Each row was made from one walk, in order. Every step used is in the known rows, and no mark comes twice. Write each row's walk.
Known rows
j-k-f: -4 11 -18 -29 -35 15 30 25 -49 -43 2 -60 17 32 17 1 47 -9 -54 -1 31 -46 -11 10
z-h-k: -10 10 -56 -28 -8 1 18 7 -1 -46 -35 -74 28 42 21 -21 -11 -28 -63 8 -44 -11 -39 -48
w-h: 5 14 -41 -37 5 5 42 14 26 -38 -17 -48 15 54 -9 -3 1 -39 -23 1 -17 -23 -35 -35
k-j: -23 87 -17 -58 -47 12 41 27 -14 -60 -50 -21 11 56 46 -9 25 -32 -19 6 -24 -30 -35 -16
f-w: -16 24 60 -30 27 -14 44 -7 -8 -51 -23 -52 37 7 -19 -6 4 -24 -26 -5 29 -6 -60 24
k-j-w: -38 112 16 -76 -26 7 40 7 -15 -77 -58 -8 13 34 22 6 59 -24 -11 0 -23 -2 -43 -8
j-k-f-w-h-z: 25 -5 32 -52 65 -8 14 19 -28 -53 -13 -63 26 -10 -40 -19 27 15 -54 7 2 -20 2 18
f-w-h-k: 12 -24 21 -30 65 -20 1 12 -7 -34 -6 -64 48 11 -44 11 -23 -37 -43 3 -24 7 -50 -47
k-f: -13 31 -3 -20 -53 6 57 31 -17 -40 -15 -35 -15 47 21 -8 41 -21 -6 -11 38 -44 -24 18
f-k-y-w: 41 -22 9 4 32 -23 -11 -11 -6 13 -62 -21 53 -68 9 9 34 -24 -33 -3 79 -58 -36 2
f-k-j-w: -22 92 36 -73 20 7 -8 2 -13 -52 -43 -33 25 17 30 -11 36 -12 -38 8 -8 -1 -23 -23
j-w: -30 63 33 -51 -15 -4 45 -17 -6 -59 -45 -34 15 29 5 8 45 -29 -17 -6 14 -2 -54 20
e-h: 0 30 -21 -21 3 4 56 2 35 -60 -8 -70 17 28 5 -14 -5 -25 -31 -2 25 -8 -40 -6
h-k-j-w: -28 86 17 -71 -28 -4 2 13 -45 -66 -59 -16 23 34 36 21 39 -36 -31 6 -42 5 -46 -31
y-k-f-w-h-e: 19 -50 54 19 5 -12 23 52 39 -6 -18 -68 -11 -6 -35 15 15 -45 10 -11 33 -30 -17 -18
z-h-k-j: -16 57 -69 -53 -20 11 11 31 -12 -62 -47 -47 22 47 40 -22 2 -23 -55 14 -84 -10 -24 -77
z-h-e: -11 32 -23 1 -34 6 34 4 69 -55 -41 -93 -16 70 6 -20 14 -56 -29 1 -14 -24 -34 -14
w-f: -13 33 -10 -23 -61 8 57 19 -21 -64 13 -59 -11 82 6 -3 -15 -39 -9 -5 31 -44 -36 20
e-h-k-j: 2 54 -39 -43 -8 4 13 33 -4 -67 -21 -53 23 30 35 -1 -11 -32 -44 11 -35 1 -31 -58
f-k-y: 25 6 -12 -10 8 -9 -20 -20 -16 -6 -44 -43 31 -6 24 -10 10 -1 -46 3 60 -47 -11 -1
k-f-w-h: 6 -4 22 -22 49 -6 45 36 9 -41 17 -46 8 6 -65 -5 25 -11 0 -14 18 -13 -20 -16
j-k-h-z: 18 36 -37 -53 13 -9 10 -9 -13 -62 -72 -39 23 20 39 -36 29 12 -70 17 -27 -51 -7 12

Which walk is each row?
33 -8 -50 4 0 -18 -1 -7 -7 -35 -30 -50 30 -14 4 15 -3 -12 -43 1 32 -19 -26 -25 | e-h-k-y
50 -36 -26 19 24 -31 7 1 4 -18 -48 -31 51 -75 -10 34 22 -34 -30 -5 54 -27 -51 -23 | e-h-k-y-w
24 3 -32 -32 22 -22 -18 -14 -16 -28 -49 -19 29 -5 -34 40 40 -18 -26 -3 -7 -6 -27 -46 | j-w-h-k-y
32 -46 -19 -3 11 -16 22 58 -4 -8 -12 -28 15 -10 -20 27 40 -59 -11 -9 11 -41 -39 -48 | y-w-h-k-f
8 16 -61 -31 12 3 13 2 -10 -54 -27 -46 35 24 10 -11 33 0 -64 6 -18 -47 -18 -32 | j-k-h
-11 88 12 -48 -14 6 14 25 60 -69 -44 -37 -19 64 -22 26 57 -66 7 2 -46 -1 -29 -42 | k-j-w-h-e
35 -22 -23 -8 2 -13 9 -12 -39 -14 -63 -22 69 -63 -2 37 61 -22 -52 -1 60 -60 -42 8 | j-k-y-w
19 7 -46 -22 -21 1 -1 -20 -50 -30 -45 -42 50 0 14 17 36 -1 -65 5 35 -51 -17 7 | j-k-y
-9 -27 59 -10 -8 -11 48 37 -35 -13 -31 -39 22 -33 10 -4 17 -2 -7 -13 58 -30 -29 18 | y-k-f-w
32 -31 -62 8 13 -24 4 0 -6 -15 -73 -27 49 -57 -5 11 35 -26 -42 -3 3 -38 -44 -40 | z-h-k-y-w
17 13 -36 -10 14 -1 1 19 7 -47 23 -61 -9 49 -3 -35 -21 -4 -25 -1 19 -58 1 -32 | w-f-k-h
29 5 -20 -1 -20 -3 -12 -1 -33 -25 4 -57 5 25 0 -7 -19 -5 -28 -1 72 -60 1 7 | w-f-k-y
-4 44 11 -39 -32 4 10 38 48 -37 -74 -33 -5 27 14 31 38 -61 3 5 -41 -13 -24 -55 | y-k-j-w-h-e
4 4 13 -7 -37 -6 65 27 -11 -47 -4 -41 10 19 -8 15 8 -63 5 -11 53 -54 -62 24 | y-w-f
16 -2 -84 -9 -11 -10 -3 -8 -14 -31 -58 -49 30 4 9 -7 12 -3 -54 3 -13 -29 -19 -44 | z-h-k-y
20 -15 30 -5 7 -6 17 22 -10 -24 11 -66 22 2 -2 -2 -14 -52 -24 -2 67 -53 -42 7 | y-w-f-k
-7 108 6 -101 13 -2 31 10 12 -81 -87 -6 1 35 12 -13 48 -14 -14 13 -63 1 -18 -11 | k-j-w-h-z
35 -29 -8 7 -13 -34 0 -1 -35 0 -75 -5 47 -53 14 39 38 -45 -26 -4 49 -51 -59 -4 | h-k-y-w
-6 -11 7 -13 35 -11 21 29 -20 -47 2 -73 20 -5 -33 -22 13 0 -40 -8 -5 0 -24 -30 | z-h-k-f-w
-11 74 -8 -49 -15 4 17 31 -20 -103 20 -56 -1 41 -13 15 -2 -28 -16 0 -23 14 -27 -38 | e-h-k-j-w-f
45 3 14 -15 39 -26 7 16 15 -40 -37 -32 -2 -18 12 -39 -2 -15 -21 4 32 -72 -13 13 | y-w-f-k-h-z
69 -46 6 34 44 -24 -36 5 68 20 -49 -51 17 -38 -37 28 33 -67 -16 0 58 -58 -23 -35 | f-k-y-w-h-e
-29 65 9 -58 -71 12 44 38 -45 -64 -41 -17 0 29 36 15 14 -21 5 -2 -3 -26 -24 -10 | y-k-j-w-f
72 -25 -2 -22 72 -30 -21 -10 21 8 -89 -15 37 -68 -1 -11 21 -12 -38 10 39 -55 -11 -3 | f-k-y-w-h-z
26 11 -4 24 -13 -6 -18 22 52 -46 19 -88 -43 73 -9 -20 -16 -46 -13 -1 30 -64 0 -19 | w-f-k-h-e
-16 90 -20 -81 13 11 33 20 15 -72 -41 -10 13 38 -17 11 50 -26 -6 2 -56 4 -28 -53 | k-j-w-h
-35 108 10 -66 -54 13 46 25 -32 -95 -7 -24 -13 65 -1 10 32 -29 8 -5 -10 -15 -29 2 | k-j-w-f
-12 79 -2 -59 9 -2 10 13 -4 -83 -28 -41 24 10 10 13 24 -24 -35 5 -34 29 -38 -47 | e-h-k-j-w
